Each row was made from one path, in order. Every step used is in the known rows, and no mark comes twice. Write each row's path.
Known rows
kuduner, bamusib: [-94,-369,89,398,165,-180,-31,-154,-41,-199,-436,-132,126,23,-417,32,-202,-48,-133,-82,-127,-143,105,-289,-340,1,-86,-72,-38,-37,-243,-106,128,58,276,74,90,-14,-77]
befeli, naro, bamusib: [-12,-98,91,397,38,-255,9,-38,243,-199,-295,-24,52,98,-220,19,-191,170,-246,-59,27,-195,224,-505,-100,-89,-252,89,-284,97,-50,-66,109,-44,176,-39,136,596,-51]
befeli, naro: [-115,-163,10,379,-31,-329,45,-26,74,-125,-301,-13,99,87,-286,2,-119,18,-187,-143,-83,-104,208,-602,-82,-56,-79,-36,-261,100,-78,-2,72,101,132,-20,108,280,-117]
nedob, bamusib, naro: [-124,-242,4,194,243,-200,47,-214,-84,-194,-314,180,-48,-46,-339,-52,-197,-55,47,-85,13,-494,102,-288,-35,-108,-171,-391,-51,-58,-43,-97,125,83,139,6,42,137,-196]
nedob, befeli: [-124,-89,-31,345,183,-153,90,-396,-65,-106,-215,124,-10,-58,-368,6,-177,-96,33,6,0,-162,4,-324,4,-366,245,-80,-160,-54,28,-36,225,166,243,-112,148,-21,-143]
mulim, naro, bamusib, kuduner: [-126,-154,-129,361,41,-147,61,-45,24,-493,-200,205,32,-33,172,48,-303,176,-398,-224,69,-182,344,-286,-150,79,-232,262,-240,3,-120,-92,149,-127,-173,-121,39,260,-7]
befeli, loper, bamusib, naro, lived: [-194,-8,-42,-32,-16,-168,-29,-56,5,61,-88,12,-20,149,-201,-214,-73,-33,80,-55,-111,20,56,-462,-56,-283,-277,-253,-314,341,-175,-201,-106,-113,153,88,253,326,80]
lived, rogiso, befeli, nedob: [-179,-112,82,75,-141,-329,101,-188,-98,-5,-88,-139,-35,66,-122,-97,-68,105,151,44,234,79,2,-195,191,-69,130,43,58,58,23,-114,10,181,65,76,53,-77,67]
mulim, naro, lived, rogiso, befeli, nedob, sezu: [104,-110,-271,376,36,-33,-2,-13,-27,-166,-246,-7,-86,-19,189,3,-264,-181,350,-43,286,296,17,-16,74,-209,-35,275,-86,10,89,-238,124,33,-112,-111,274,145,170]
loper, bamusib, kuduner, befeli, naro: [-261,-50,93,204,70,-280,-36,-5,-220,33,-226,53,56,132,-151,-231,174,192,-442,-4,0,209,353,-488,150,157,-133,-116,-234,113,-21,107,-208,74,-3,-230,60,359,-130]
loper, bamusib, naro, lived: [-180,-222,-160,23,-7,-174,-45,-90,-23,6,-265,70,-104,47,-364,-146,-150,-7,131,-250,30,-94,64,-208,40,-237,-241,-259,-263,-47,-183,-149,42,-119,139,13,185,122,3]
loper, bamusib, naro, lived, rogiso, befeli, nedob: [-222,-215,-81,-163,-119,-281,-48,37,-181,176,-95,-45,-205,112,2,-255,-23,82,409,-80,229,186,-55,-76,393,-260,-100,-243,-8,34,-87,-304,-145,-28,49,31,169,183,208]
borodo, naro, lived, rogiso, befeli: [18,-59,-211,-93,-275,-278,41,-57,-43,41,-80,36,-82,45,-338,52,-29,-22,188,-92,-71,-99,156,-356,289,-270,-48,409,-154,-219,-101,-394,243,-86,248,-218,292,-7,100]
lived, rogiso, befeli, naro: [-131,-2,27,10,-142,-367,44,-20,-43,-14,-137,-11,-11,70,-93,-20,-13,105,13,-98,83,17,134,-601,229,-30,106,47,-6,98,-27,-171,-61,200,188,-29,52,252,10]
loper, bamusib, naro: [-297,-253,87,-10,21,-326,-4,-202,-20,28,-160,96,-57,20,-420,-108,-74,57,36,-229,14,-100,94,-311,-30,-33,-101,-440,-134,-27,-235,-47,-68,51,207,73,107,4,-90]
naro, bamusib: [-78,-123,48,393,-51,-212,32,-229,204,-250,-275,11,56,5,-362,84,-371,120,-126,-108,3,-265,155,-266,-156,-68,-254,103,-224,-78,-44,-45,224,-37,256,15,142,211,24]
befeli, loper, bamusib, kuduner: [-331,64,252,-24,-81,-266,66,-233,-36,19,-49,-36,35,96,-208,-369,-88,122,-417,-73,-100,108,100,-563,-24,41,-290,-59,-250,315,-102,25,-179,98,67,193,114,66,-15]
rogiso, befeli, loper, bamusib, naro: [-266,1,120,-194,-21,-119,-62,-243,-40,115,14,17,43,107,-180,-235,22,2,48,-133,-89,173,85,-677,295,-70,-68,-338,-209,327,-290,-147,-154,93,353,193,142,274,130]
naro, bamusib, kuduner, befeli: [-159,-65,-21,368,106,-104,-25,-160,-141,-347,-318,125,128,-34,-96,-7,-154,215,-328,62,-18,3,455,-260,81,138,-138,71,-234,62,68,-142,155,-38,-97,-296,149,274,-72]
bamusib, kuduner, befeli: [-234,-102,-64,315,89,-116,-7,-198,-280,-233,-245,113,126,0,-174,-7,-68,72,-304,-27,-1,47,351,-336,3,176,78,-52,-166,66,18,-47,41,135,-191,-265,113,-69,-168]
borodo, naro, lived: [11,-146,-245,250,-140,-135,37,-100,62,-136,-220,98,2,80,-492,93,-206,-34,-12,-89,-199,-217,224,-349,-61,-268,-195,364,-401,-216,-128,-201,327,-207,152,-234,291,25,-65]
kuduner, befeli: [-156,-96,-100,481,74,-152,-69,-268,-140,-91,-233,28,129,-1,-391,113,-31,-25,-37,-82,-57,-6,283,-304,-105,55,131,-80,-194,9,-21,15,115,128,199,-225,155,-67,-93]
naro, bamusib, kuduner, befeli, nedob: [-147,-156,61,567,92,-139,-32,-64,-217,-325,-294,-10,108,63,41,-77,-102,280,-299,127,112,116,365,-46,38,114,-154,12,-210,110,89,6,49,-42,-266,-242,59,304,-42]
borodo, naro, lived, rogiso, befeli, nedob, sezu: [126,-175,-83,257,-105,-154,-15,-75,25,5,-212,-56,-62,8,-260,-14,-145,-128,238,148,67,327,-1,-101,273,-368,-133,299,-211,-171,51,-325,228,-93,-6,-181,377,114,56]
kuduner, bamusib, naro, lived, rogiso, befeli: [-60,-366,-244,-128,119,-113,-123,79,-240,-190,-407,-76,-9,-83,-177,48,-82,-48,288,-99,-38,0,113,-177,80,-210,11,-133,174,85,-329,-633,82,-43,122,-39,99,227,104]
bamusib, kuduner: [-265,-190,29,221,-62,-223,81,-238,-141,-349,-258,141,76,-18,-236,-86,-214,88,-343,-132,5,-150,229,-373,-6,46,-70,18,-220,27,-66,-65,65,125,-210,-22,40,-162,-125]
naro, lived, rogiso, befeli: [-104,18,-203,-64,-210,-123,-3,-160,-35,-50,-147,-27,-74,-13,-149,19,-184,-10,270,-74,129,-35,76,-226,200,-244,0,261,-55,-27,-3,-305,171,42,127,-32,202,-83,211]
lived, rogiso, befeli, loper: [-193,176,111,-196,-182,-287,65,-265,-37,77,6,-118,29,48,-90,-103,-30,-79,43,-54,-63,32,52,-625,87,-49,62,32,-47,338,-38,-199,-9,215,260,162,160,-11,118]
befeli, loper, bamusib: [-275,119,254,30,-94,-320,56,-265,147,185,-23,-121,9,160,-396,-277,-119,-7,-161,-63,-122,15,-4,-560,-112,-53,-217,-86,-257,198,-117,86,-109,52,343,229,158,92,39]

Write each row's path
[-233,34,-63,-164,-44,44,-158,-137,5,71,-77,30,-9,154,-129,-223,-26,-45,233,-95,-119,173,81,-540,324,-276,-216,-178,-291,300,-228,-338,-62,-86,240,115,241,345,244] -> rogiso, befeli, loper, bamusib, naro, lived
[-217,74,89,4,212,-251,-122,-105,-187,143,-69,-8,46,113,-271,-128,159,-10,-27,-36,-197,177,227,-525,-52,53,16,-495,-187,338,-133,-26,-152,52,317,-79,171,246,-35] -> kuduner, befeli, loper, bamusib, naro
[-17,-39,-336,242,-81,-159,35,101,-96,-146,-114,-41,-120,102,292,-28,-162,-72,296,-108,193,52,73,-92,137,-225,65,349,-65,-44,-2,-226,73,-32,-84,-116,69,84,199] -> mulim, naro, lived, rogiso, befeli, nedob
[-188,185,179,163,82,-231,-81,-261,-42,308,-14,-138,98,159,-418,-190,84,-63,-106,47,-152,158,193,-495,-106,54,-123,-160,-252,242,-6,95,-115,69,414,-66,196,105,-5] -> kuduner, befeli, loper, bamusib
[-64,-65,-212,326,-113,31,-105,-53,54,-130,-284,14,88,128,-97,-1,-132,38,100,-75,-6,28,128,-550,321,-239,-35,239,-340,67,-69,-206,161,4,159,-69,193,452,90] -> rogiso, befeli, naro, lived
[-262,200,240,-367,-174,-383,31,-283,23,326,60,-165,-58,80,-236,-297,-2,-2,50,-24,6,143,-62,-569,180,-67,-117,17,-48,256,-58,-81,-181,173,475,210,135,37,190] -> lived, rogiso, befeli, loper, bamusib
[-290,91,181,-500,-62,-419,12,-121,-111,250,40,-9,-89,73,-135,-261,103,12,120,-128,-8,142,20,-589,225,-75,-11,-335,19,356,-164,-288,-271,198,352,207,99,196,143] -> lived, rogiso, befeli, loper, bamusib, naro
[-132,-7,-238,481,195,-58,-40,-2,-125,-444,-284,166,107,-27,172,88,-84,113,-412,-75,-30,-51,525,-216,-89,213,-30,243,-240,-40,-23,-89,122,-95,-121,-367,24,328,-40] -> mulim, naro, bamusib, kuduner, befeli
[-235,-99,-160,-376,-117,-314,-75,-60,-141,150,-124,73,-172,-7,-191,-146,1,61,349,-181,149,51,42,-188,372,-286,-48,-152,-24,-4,-139,-325,-79,10,225,26,176,75,158] -> loper, bamusib, naro, lived, rogiso, befeli
[-187,107,-25,-343,-86,-475,0,28,-46,161,-55,-56,-181,50,-184,-227,55,-6,198,-84,-13,10,-5,-369,-143,-262,-197,-293,-95,371,-127,-351,-228,-39,109,95,227,252,135] -> befeli, loper, bamusib, naro, lived, rogiso
[-188,-242,86,373,-88,-44,3,-239,-34,-116,-134,-109,124,84,-124,-78,-179,55,81,-42,139,85,65,-287,290,-28,38,39,-173,-15,-15,-11,122,89,81,52,91,-48,50] -> rogiso, befeli, nedob
[-161,230,-94,-231,44,-353,-97,56,-196,272,-80,-84,-131,64,-139,-180,188,-81,166,3,-53,190,142,-324,-126,-171,-61,-376,-91,358,-38,-289,-230,-47,211,-146,237,306,72] -> kuduner, befeli, loper, bamusib, naro, lived, rogiso
[-243,152,25,223,50,-146,2,-192,-248,-213,-157,-3,213,27,-30,-102,22,69,-379,64,-205,168,359,-570,-105,140,21,-72,-247,402,10,-113,-10,108,-130,-175,155,89,-80] -> bamusib, kuduner, befeli, loper
[-88,22,-239,209,-8,-342,13,199,-332,-131,-309,63,-72,39,95,-78,124,115,-223,56,14,92,406,-326,37,-39,1,54,-135,212,137,-268,-128,22,-333,-442,143,349,-99] -> bamusib, kuduner, befeli, naro, lived, rogiso
[-98,-149,-251,-52,-83,-370,21,14,-136,-181,-308,89,-191,-87,-167,51,-137,-27,215,-142,89,-183,122,-211,-107,-249,37,-249,-32,78,-81,-440,9,-9,-87,-111,147,25,-18] -> bamusib, naro, lived, rogiso
[14,-118,-141,61,-252,-288,61,35,-60,7,-101,-13,-95,161,-113,-69,-42,30,189,33,23,54,66,-197,318,-302,-31,346,-142,-170,-66,-300,157,-103,101,-163,207,39,94] -> borodo, naro, lived, rogiso, befeli, nedob
[-138,-251,-251,-18,-132,-211,-17,72,-216,-155,-199,-16,-110,57,83,-76,-61,53,351,-33,163,107,103,-119,288,-248,85,-211,6,99,-83,-447,0,-5,-144,-26,107,155,138] -> bamusib, naro, lived, rogiso, befeli, nedob
[-130,-465,7,258,281,-189,-44,-37,-165,-287,-451,13,88,-23,-347,64,-135,-34,-85,-123,-133,-87,178,-312,-300,-25,-22,-389,21,50,-370,-298,58,17,147,45,66,155,-131] -> kuduner, bamusib, naro
[-9,-76,-143,250,250,-269,-24,78,-332,-24,-316,10,-259,-41,-37,-82,-29,-64,322,202,154,-199,145,66,-8,-219,-30,-376,115,40,199,-219,5,-61,-126,-323,101,277,-40] -> kuduner, befeli, nedob, bamusib, naro, lived, rogiso
[-130,161,56,308,94,-105,-36,-163,-73,-261,-149,22,193,25,12,-95,-31,173,-429,118,-164,73,395,-468,-108,154,-150,13,-293,396,51,-213,38,-52,-118,-156,155,455,42] -> naro, bamusib, kuduner, befeli, loper
[-122,-151,74,363,-26,-239,41,-3,72,-405,-322,84,110,63,50,-90,-242,283,-543,-51,28,-83,308,-516,44,-6,-314,138,-298,147,-23,-173,-1,-10,-183,-49,36,608,-83] -> befeli, naro, bamusib, kuduner
[-81,205,31,-361,-285,-311,-29,-85,-7,371,82,-81,-81,190,-272,-231,107,-51,137,-37,-180,105,1,-580,284,-294,-291,365,-228,115,-120,-317,-1,-109,454,-2,351,179,245] -> borodo, naro, lived, rogiso, befeli, loper, bamusib
[-255,222,3,-425,-286,-233,0,-105,-149,154,32,-49,-97,85,16,-413,-1,91,-28,-27,27,200,17,-467,363,-140,-279,203,-174,329,-42,-306,-201,-9,-23,147,215,141,270] -> naro, lived, rogiso, befeli, loper, bamusib, kuduner
[-120,-69,22,394,308,-139,-3,-34,-268,-156,-352,102,12,18,-65,-145,1,98,-377,129,-37,-184,392,-475,87,83,-143,-66,-178,56,172,61,-20,165,-142,-341,46,501,-234] -> nedob, bamusib, kuduner, befeli, naro
[-36,-46,-63,158,-64,-139,36,-121,-76,26,-207,-99,-190,3,-86,-224,-212,-36,331,157,274,-191,-83,-13,315,-315,-247,141,38,-41,196,-139,102,-25,56,5,97,119,174] -> naro, lived, rogiso, befeli, nedob, bamusib
[-171,94,-125,80,149,-130,-152,-49,-104,123,-158,10,2,130,-236,-155,116,-71,95,31,-163,184,237,-387,-46,-174,-147,-343,-310,356,-112,-206,-99,-135,153,-179,242,358,104] -> kuduner, befeli, loper, bamusib, naro, lived
[-80,-191,36,161,-73,-242,73,-129,30,-334,-202,179,50,43,-252,-5,-188,223,-478,-112,-140,-219,328,-378,42,-31,-346,326,-337,-137,-168,-197,239,-157,-52,-159,171,249,-105] -> borodo, naro, bamusib, kuduner
[-132,-220,144,515,157,-174,112,-231,0,-123,-250,-72,-91,24,-309,-189,-290,-23,-29,103,164,-361,-66,-95,-47,-68,-258,-123,-75,-89,127,161,175,118,67,65,56,44,-94] -> befeli, nedob, bamusib
[-181,-244,133,411,96,-187,133,-241,-175,-236,-250,35,-50,-7,-133,-314,-282,99,-272,74,172,-277,45,-166,64,2,-284,-75,-107,-28,154,135,37,63,-299,39,-18,66,-133] -> befeli, nedob, bamusib, kuduner
[-90,-234,0,520,366,-124,-53,-103,-284,-120,-298,59,-48,-3,-174,-80,2,-44,51,141,44,-158,197,-98,18,-33,17,-556,-21,-2,107,2,44,67,-12,-242,24,267,-173] -> kuduner, befeli, nedob, bamusib, naro
[-21,-79,-126,127,-155,-447,82,137,35,-41,-250,-9,-128,58,-124,-61,-142,26,55,-59,69,-92,98,-365,-120,-242,-68,75,-120,106,29,-196,-4,-28,-37,-107,166,303,-23] -> befeli, naro, lived, rogiso
[-179,-73,-27,389,98,-169,-7,17,-246,-230,-316,82,128,45,-34,-29,94,134,-486,12,-56,159,442,-553,47,174,77,-85,-261,164,34,-4,-87,139,-230,-366,69,327,-191] -> bamusib, kuduner, befeli, naro
[26,22,-180,175,39,-321,64,5,-71,15,-313,99,-185,-9,-95,-38,-74,-25,170,97,78,-79,4,-312,28,-553,189,32,-45,23,157,-241,40,23,41,-226,168,366,-49] -> nedob, befeli, naro, lived, rogiso
[-181,248,37,-288,-256,-238,-39,-164,35,324,66,-183,-73,105,-185,-276,-62,11,234,-7,15,145,-36,-422,233,-278,-265,170,-161,227,-22,-222,-102,-24,381,119,250,152,299] -> naro, lived, rogiso, befeli, loper, bamusib
[-157,88,-63,-21,-70,-419,-92,201,-279,193,-200,0,-114,83,-17,-295,173,120,-226,28,79,194,264,-301,128,-14,-165,67,-94,94,76,-128,-267,-40,-147,-354,176,381,22] -> loper, bamusib, kuduner, befeli, naro, lived, rogiso
[-46,-141,-417,465,24,-48,-24,-12,78,-335,-241,97,0,30,-4,136,-280,-134,125,-229,14,-216,215,-184,-229,-151,-74,299,-293,-93,-143,-79,222,-118,34,-168,160,14,27] -> mulim, naro, lived
[-12,-335,-196,9,143,-352,-54,141,-231,-195,-492,-20,-116,-58,-244,59,-86,-21,142,-110,-25,-136,87,-106,-295,-243,-82,-245,155,69,-279,-531,-4,-105,45,-57,134,169,-22] -> kuduner, bamusib, naro, lived, rogiso
[-107,179,3,370,107,-128,-51,-218,-70,-53,-95,-66,144,81,-311,-19,25,-67,-112,64,-184,118,270,-586,-233,64,89,-141,-279,347,-1,-30,55,154,199,-156,197,110,-32] -> kuduner, befeli, loper
[-137,-81,-56,76,-74,-143,40,-98,-292,-141,-223,-18,-181,-44,158,-338,-209,109,84,175,289,-157,-27,-62,421,-184,-280,215,45,3,148,-155,33,24,-336,-45,59,129,118] -> naro, lived, rogiso, befeli, nedob, bamusib, kuduner
